Known rows, with every step that occurs
vanago/pami/mitig/fafogeg/ruza: [ 0.564  1.104 -0.310 -1.543 -1.067 -0.424  3.503 -1.496 -3.995  1.808
 -0.519  1.579  0.711  2.161  1.224  0.685  1.916 -1.303  0.953 -0.872
  1.402 -0.075 -1.003  2.919  2.242]
sozufu/fafogeg/ruza: [ 0.304 -0.768 -1.230 -1.312 -1.327 -0.167  0.667 -1.960 -1.927  0.174
 -2.506 -1.040  1.148 -2.538 -0.216 -0.068 -0.078 -1.253 -0.973 -1.740
 -0.610  0.889  1.420 -1.159  0.262]
sozufu/fafogeg/mitig/zoso: [ 3.114 -0.488  0.028  1.977 -0.811  1.321 -0.923  1.295 -1.188 -1.173
 -1.633 -0.523  2.195 -0.488  0.408 -1.093  1.891  1.119 -0.723  1.787
 -1.161  0.361  2.129 -1.829 -0.228]
zoso/mitig/pami/sozufu/fafogeg/vanago: [-3.352 -2.622  1.115  0.471  1.644  1.299 -2.400  0.310  2.156  1.182
  2.885 -3.942 -1.075 -0.175 -2.311 -0.227 -0.362 -0.230  0.293  0.530
 -2.813 -1.027 -1.441 -0.447 -0.414]
fafogeg/mitig/pami: [ 1.827  0.119  1.374  0.495 -1.466 -1.141  0.062 -0.823  0.187 -1.305
  1.569  0.355  1.314  1.031  0.127  1.038 -2.147 -1.885 -3.759  1.640
 -0.609 -0.641 -1.526  0.654 -1.000]
ruza/pami/sozufu/fafogeg/mitig/zoso: [ 1.408 -1.398  1.893  1.042  0.969  2.514 -3.195  3.630  1.657 -1.737
 -0.705 -2.473  2.231  1.257 -0.831 -1.080  1.640  1.762 -1.008  2.082
 -1.010 -0.977  1.160 -0.332  0.984]
mitig/fafogeg/ruza/pami/vanago: [-0.360  1.281 -0.240 -1.766  2.126 -1.269 -0.364 -2.266 -1.155  0.471
 -1.283  1.603 -0.597  0.585 -0.379  1.050 -0.841  1.672 -0.640 -2.185
 -0.042 -0.331 -0.962  1.044  2.540]
pami/ruza: [-0.356  2.675  0.026 -0.429 -1.118 -0.792 -1.006 -1.869  0.280 -1.616
 -1.243  1.419  0.502 -0.386 -1.452  0.156  0.041  0.609 -0.479 -0.753
  1.817  0.648  3.184 -0.830 -1.334]
mitig/fafogeg: [ 1.931 -0.719 -1.594  1.675  1.113 -0.243  0.753 -0.672  0.553  1.464
 -1.096  1.399  1.439 -0.126  0.965 -1.684  0.117  1.401 -0.025  0.388
  0.189 -0.615  0.312 -1.617 -1.488]
zoso/mitig/fafogeg: [ 0.815 -1.296 -0.059  1.854  2.925  0.926  1.669 -1.373  1.489  2.067
  1.636  0.671  1.000  0.152  1.151 -1.865 -1.057  1.339  0.801 -0.451
 -1.213  0.229 -2.562 -0.584 -0.395]
mitig/pami/sozufu/fafogeg: [-1.182 -3.102 -0.192 -0.074 -0.335  1.385 -3.837  1.413  2.020 -0.712
 -1.680 -4.089  1.218  0.085 -2.046 -2.731  0.367 -1.017 -1.363  0.622
 -0.034 -2.057  2.081 -1.105 -0.693]
ruza/fafogeg/vanago/pami/mitig/zoso: [ 0.237  0.539 -0.691  0.378 -1.461  0.346  0.885  3.158 -2.270  0.729
 -0.540  1.801 -2.119  0.732  1.247  0.099  2.467  0.460  4.343  0.647
  0.363  1.030  0.712  0.639  0.853]
mitig/pami/sozufu: [-0.160 -1.180  1.625 -0.079  0.679  0.262 -3.282  0.621  2.807 -0.332
 -0.853 -1.584  0.930  1.435 -0.687 -0.927 -1.587 -0.527 -1.215  1.249
  0.453 -1.936  1.175 -0.561 -2.271]
fafogeg/mitig: [ 2.572  1.523  0.231  0.238 -0.776 -1.480  1.904 -0.407 -0.281 -1.284
  0.545  1.932  1.288 -0.587  1.217  1.355 -2.267 -0.509 -3.039  0.865
  0.335  0.762 -0.260 -1.119 -2.607]
zoso/mitig: [-0.309  0.351  0.777 -0.005  1.516  0.488  1.283 -0.773  1.597 -0.041
  0.755 -0.227  0.330 -1.621  1.336 -0.487 -2.662  0.428 -0.104 -1.087
 -0.651  0.922 -1.036 -1.093 -1.831]
mitig/fafogeg/ruza/pami: [ 1.015 -0.806 -0.060 -0.325  1.036 -0.503  1.056 -2.166 -0.389  1.520
  0.206  0.814  1.365  0.260  0.358  0.651 -0.247  0.303 -0.571 -0.901
 -1.084 -0.185 -2.731  1.401  2.310]
ruza/pami: [-0.364  0.516 -0.517 -1.286 -0.074 -0.710  0.174  0.733  2.072 -1.627
 -1.243 -0.934  0.036 -1.931  0.602 -0.497 -1.240  0.367 -1.660 -0.896
  0.139 -0.117 -0.008 -0.433 -0.675]
sozufu/fafogeg/mitig: [ 1.737 -0.270 -1.378  0.077 -1.563 -0.227  1.357  0.194 -0.910 -1.513
 -0.340 -0.819  1.534 -1.979 -0.213 -0.508 -0.389 -1.196 -3.098  0.347
 -0.250  0.519  0.486 -1.661 -0.946]
vanago/pami/ruza/fafogeg/mitig/zoso: [ 2.243  0.128  1.011  2.442 -2.457  1.383 -0.449  0.944 -0.892 -1.208
  0.833  2.439  0.128  1.694  1.445 -0.542  1.841 -0.841  2.173  1.590
  1.941  1.651  0.628  2.354  3.256]
vanago/pami/ruza/fafogeg: [-0.843 -0.473 -1.786  0.138 -2.569  0.377  0.405  0.165  0.460 -1.047
 -0.558  0.829 -1.414 -1.065  0.524 -1.678  0.556 -2.160  1.788 -0.839
  3.011  1.131  0.971  1.603  2.336]
zoso/mitig/pami: [-0.956 -1.119  1.706  0.296  0.845  0.556 -0.598 -1.150  2.120 -0.156
  1.864 -1.682  0.388 -0.258  0.231 -1.063 -2.502 -1.123 -0.894 -0.267
 -1.496 -0.342 -2.207  0.481 -0.409]
mitig/fafogeg/vanago/pami/sozufu: [-0.500 -0.996 -1.228  1.817  1.724 -0.375  1.036  1.496  0.314  2.898
  0.501  0.026 -2.049  0.595  1.708  0.403  1.760  0.649  2.758  1.632
  0.471 -1.381 -0.869  0.249 -1.072]

Rows
[-2.866  1.693 -3.207 -2.276 -2.716 -0.630  2.577  2.030 -3.226 -0.713
 -0.863 -1.925 -2.597 -2.118 -0.862  0.262  3.396 -1.283  0.678 -0.823
  0.256 -0.049  1.693  0.151  0.004]	sozufu/fafogeg/vanago/pami/mitig
[-0.648 -0.012  0.922 -1.281  1.622  0.204 -1.843  2.104  3.683 -1.254
 -1.160 -1.614  0.441 -0.103 -0.044 -0.342 -1.719  0.991 -1.204 -0.139
  0.905 -0.943  0.536 -0.725 -1.674]	ruza/pami/sozufu
[ 2.906 -1.198  1.619  1.948  0.664  2.328 -2.880  2.682  0.358 -0.682
 -1.531 -0.954  2.489  1.385 -0.120 -1.159  1.432  1.918 -0.193  2.382
 -0.295 -0.552  2.915 -2.139 -1.261]	pami/sozufu/fafogeg/mitig/zoso
[-1.388 -0.741 -1.316  1.969  1.880 -0.032  3.756 -0.423 -0.147  3.158
  3.289 -0.184 -2.776 -0.977  2.638  0.229  0.967  0.153  2.952  0.105
 -1.707  0.125 -4.269  1.272  0.629]	zoso/mitig/fafogeg/vanago/pami
[-1.677 -1.388  0.164  2.123  3.490  0.880  1.828  1.040  1.404  3.486
  3.472 -0.722 -2.256  0.997  2.009  0.302  0.691  0.837  3.543  1.097
 -0.715 -0.680 -3.601  1.170 -0.154]	zoso/mitig/fafogeg/vanago/pami/sozufu
[-2.211 -2.365 -0.418  0.136 -0.032  0.076 -3.112  1.097  1.291  0.413
  0.013 -3.150 -0.930 -0.410 -2.511 -0.176  0.861 -0.438 -0.502  1.140
 -1.490 -1.664  1.261 -1.445 -1.250]	mitig/pami/sozufu/fafogeg/vanago
[-0.602 -0.302 -0.122 -0.498  0.301  0.506 -0.031  2.439  1.383 -0.241
 -2.153 -1.803 -1.044 -0.652  2.560 -0.864 -0.357 -1.192  0.761  0.255
  2.393 -0.964  1.619  0.041 -1.973]	vanago/pami/sozufu
[-0.041 -0.326 -0.321  2.233  2.948 -0.400  2.292 -1.791  0.628  3.052
  3.399  1.559 -1.096 -0.246  0.519  0.819 -0.490  2.129  1.786  0.272
 -2.710  0.511 -3.516 -1.009 -0.914]	zoso/mitig/fafogeg/vanago
[ 0.135 -1.428 -0.737  0.073 -1.250  1.007  0.935  2.726 -0.133 -1.131
 -0.506 -3.018  0.075 -0.641  1.358 -0.838  0.907 -2.805 -1.411  1.030
  1.624 -0.926  0.694  0.454 -0.147]	vanago/pami/sozufu/fafogeg/mitig
[ 1.856  2.769  1.449 -0.285 -0.181  0.724 -1.284  1.593 -1.724 -0.910
 -2.893  1.545  1.866  1.948 -0.528 -0.699  1.426  3.034  1.064  0.459
  0.616  0.138  3.942 -1.668 -2.081]	pami/mitig/zoso
[ 4.181  1.296  1.907  2.046 -0.020  0.239 -0.442  0.656 -0.612 -0.934
 -0.772  2.027  1.990  1.066  1.860  0.674 -0.087  1.821 -0.594  2.269
 -0.492  0.663  1.244 -1.288 -2.018]	fafogeg/mitig/zoso
[ 0.256 -0.049 -0.795  0.336 -1.621 -0.038 -1.065 -1.127  1.223 -1.057
 -0.384  2.413  0.428 -0.361 -1.201 -1.037 -1.016 -0.117  0.712 -0.925
  1.968  1.613  1.615 -0.784  0.436]	pami/ruza/fafogeg
[-0.528 -1.999  3.131  0.096  4.351  1.626 -0.110 -1.579  2.339  2.547
  3.110 -0.336  1.598  2.423  0.067  0.668 -1.641  1.083  0.965 -0.743
 -1.726 -0.377 -4.944  2.273  2.591]	zoso/mitig/fafogeg/ruza/pami/sozufu
[-2.801 -1.142  1.337  1.075 -0.264  0.170 -1.507 -2.502  1.801  0.512
  5.321  1.097 -1.857  0.701 -2.740  0.859 -1.421 -0.682  1.629 -0.242
 -1.683  1.474 -2.938  1.461  2.471]	zoso/mitig/pami/ruza/fafogeg/vanago
[ 3.520  0.443  1.888  2.688 -1.272  1.127 -1.963 -0.318 -0.175 -1.133
  0.923  3.933  1.719  2.399 -0.751 -0.039  0.458  1.283  1.039  1.737
  0.781  1.928  1.187  0.019  1.510]	pami/ruza/fafogeg/mitig/zoso
[ 1.171 -0.931  1.332  0.897  2.492  0.435  2.203 -3.794 -0.616  3.186
  2.099  1.652  1.523  0.680  1.427  0.453 -1.536  0.535  0.988 -1.067
 -1.804  0.867 -3.690  0.911  1.238]	zoso/mitig/fafogeg/ruza
[-2.369  0.695  2.493  0.017 -0.063  0.874 -2.045 -2.974  1.586 -1.203
  2.616 -0.677  0.463  1.133 -2.127 -0.389 -0.795 -0.660 -0.390 -0.476
 -0.476  0.037 -0.607  1.798  1.323]	zoso/mitig/pami/ruza
[-1.252 -0.863 -0.973 -2.342 -1.103 -0.062  0.219 -1.011 -0.708 -0.800
 -1.642 -2.344  0.691 -2.746 -0.657  0.033  0.210 -1.525 -1.666 -2.211
 -1.190  0.608 -0.314  0.287  2.484]	sozufu/fafogeg/ruza/pami
[-1.189 -0.019 -3.067 -0.123 -0.797 -1.008  0.678  0.153 -0.711 -0.010
 -1.283 -1.232 -1.448 -3.716 -0.935  0.214  1.079  0.341 -0.186 -0.319
 -1.362  0.481  1.701 -3.028 -1.974]	sozufu/fafogeg/vanago
[ 1.582  1.464 -0.762 -0.407  0.423 -0.290  1.318 -0.098 -1.378  0.638
 -0.660  2.043  1.864  2.141 -0.990 -1.166  0.982  1.656 -0.206 -0.135
  0.927 -0.663  0.926 -0.891 -1.153]	pami/mitig/fafogeg
[-0.841  2.043 -1.130 -1.104  0.889 -1.310  1.768  0.418 -0.904  0.603
  1.899  1.713 -0.496  1.618 -2.189  1.574  1.570  2.493 -0.213  0.091
 -1.236 -0.746 -1.751  0.403  0.397]	ruza/pami/mitig/fafogeg/vanago
[-1.302  1.538 -1.663 -0.388 -2.115  0.764  0.503  3.080 -3.724 -0.157
 -2.091 -1.712 -1.872 -0.641 -0.162 -0.443  5.660  0.814  2.986  0.300
 -0.583 -0.098  3.315 -0.172  0.780]	sozufu/fafogeg/vanago/pami/mitig/zoso
[ 0.855  2.638  3.052 -2.249 -0.104  0.414 -0.955  0.059 -2.411 -0.782
 -1.489  1.060  1.804  2.452 -0.814  1.535  1.176  1.843  0.509 -0.892
 -0.613  0.618  1.133  1.499  1.607]	fafogeg/ruza/pami/mitig/zoso
[ 0.605 -0.744 -2.136  0.768 -0.372 -1.529  1.049  0.293  0.720  1.116
  0.417  2.227 -1.796 -2.304  0.453  0.655 -2.083  0.321  1.047 -0.231
 -0.598  1.565 -0.782 -2.427 -1.843]	ruza/fafogeg/vanago
[-1.710  3.521 -1.473 -2.145 -1.984 -1.809  3.312  1.301 -2.685 -0.450
 -0.006  0.707 -2.780 -0.614  0.636  2.192  1.427 -0.686  0.895 -0.496
  0.962  0.224  0.723  0.728 -1.450]	fafogeg/vanago/pami/mitig
[-2.697  1.098 -1.174 -3.631 -0.022 -0.549 -1.225 -0.999 -1.368 -2.044
 -3.149 -1.799 -1.170 -2.420 -1.696  0.478 -0.426 -0.146 -1.811 -3.507
 -0.158  0.304  1.432 -0.026  2.534]	sozufu/fafogeg/ruza/pami/vanago
[-1.615  2.236 -1.082 -0.739 -2.416 -0.253  0.408 -0.585 -0.575 -1.773
 -1.299 -0.141 -1.300 -1.158  0.755 -0.408  1.472 -1.537  0.707 -0.878
  2.861  0.327  2.595  1.451  0.482]	vanago/pami/ruza
[-1.615  0.895  1.518 -1.418  3.997  0.154  0.473 -2.772 -0.186  1.148
  1.537  0.926 -0.887  0.881 -0.169  1.046 -1.832  1.606  0.179 -2.812
 -1.467  0.450 -3.685  2.176  3.460]	zoso/mitig/fafogeg/ruza/pami/vanago
[ 1.090 -0.485  0.486 -0.211 -0.651 -1.130 -1.592 -0.029  0.188 -1.883
  0.834  1.956 -0.615  1.194 -0.799  0.085 -3.693 -1.506 -2.846  0.338
  0.891  0.316 -1.425  0.505  0.910]	ruza/fafogeg/mitig/pami/vanago
[-0.612 -1.514  0.134  0.434 -2.306  0.183 -2.855 -1.646  1.711 -1.269
  0.822  0.990  0.478  0.961 -2.558 -1.633 -0.750 -1.653 -0.009 -0.015
  1.261  0.138  0.507  0.896  1.849]	mitig/pami/ruza/fafogeg
[ 0.741  0.219 -0.474  0.451 -3.240 -0.096  1.909 -0.041 -0.552 -1.835
  1.994  1.966 -0.729  0.297  0.959  0.296 -0.241 -3.127 -0.141  0.302
  2.793  1.666 -1.197  2.542  2.531]	vanago/pami/ruza/fafogeg/mitig
[-1.576  0.659 -0.668  0.046  0.469 -1.155  0.745  2.046  0.716  0.811
 -0.516 -0.705 -3.005 -1.112  1.914  1.714  0.182 -0.291  1.636  0.965
  1.055 -0.756  0.685 -0.120 -2.557]	fafogeg/vanago/pami/sozufu
[-1.516 -0.801 -1.501 -0.072  0.712 -0.214 -1.502  1.364  0.924  0.572
 -1.040 -1.685 -1.070 -1.850 -1.513  0.458  0.568  1.057  0.493  0.359
 -0.708 -0.484  2.352 -3.124 -2.949]	pami/sozufu/fafogeg/vanago
[ 1.766 -0.644  2.786  0.466  0.139 -0.330 -1.953  0.478  1.843 -0.944
  1.826 -0.245  1.641  2.758 -0.480  1.121 -2.495 -1.288 -3.317  2.594
  0.344 -1.421 -0.661  0.562 -1.885]	fafogeg/mitig/pami/sozufu
[-0.805  2.468 -0.940 -2.464 -2.238 -0.654  2.568  1.604 -1.947 -1.553
 -1.696 -0.399 -0.623 -0.336  1.263 -0.488  0.925 -1.651 -0.260 -0.984
  2.591 -0.012  1.638  1.053 -0.866]	vanago/pami/mitig
[ 2.255 -0.656 -0.204  0.732  0.715 -0.906  1.422 -3.311 -1.548  2.636
 -0.670  2.383  1.751  0.437  1.092  0.606 -0.502  0.324  0.166 -0.549
 -0.590  0.258 -1.049 -0.134  0.069]	mitig/fafogeg/ruza
[ 0.461  2.086  1.299 -0.842 -0.410 -1.859 -1.478 -0.905 -0.839 -2.492
  0.073  1.064 -0.541  1.177 -0.773  1.453 -2.537 -0.591 -3.936  0.435
  0.485 -0.695  0.420  0.328 -0.891]	fafogeg/mitig/pami/vanago
[-2.380 -0.433 -4.067 -0.381 -2.099 -0.785  2.183  1.238 -1.486 -0.009
 -1.397 -2.720 -3.095 -4.327  1.150 -0.203  2.346 -1.626  1.057 -0.415
 -0.441 -0.003  0.887 -0.688 -0.223]	sozufu/fafogeg/vanago/pami
[-0.152 -1.572  0.416 -1.418  0.190  0.568 -1.387 -0.780 -0.377  0.668
 -2.560 -1.724  1.649 -0.701 -0.790 -0.075 -0.364 -0.758 -0.485 -0.862
  0.178  0.021  2.216 -1.377 -0.752]	pami/sozufu/fafogeg/ruza
[ 0.682 -1.485  1.587 -0.247  2.552  0.236 -0.989 -1.019  1.291  2.060
  0.276  0.141  1.778  2.098 -0.013  0.660 -0.555  1.051 -0.013 -0.094
 -0.318 -1.046 -2.150  1.214  1.353]	mitig/fafogeg/ruza/pami/sozufu
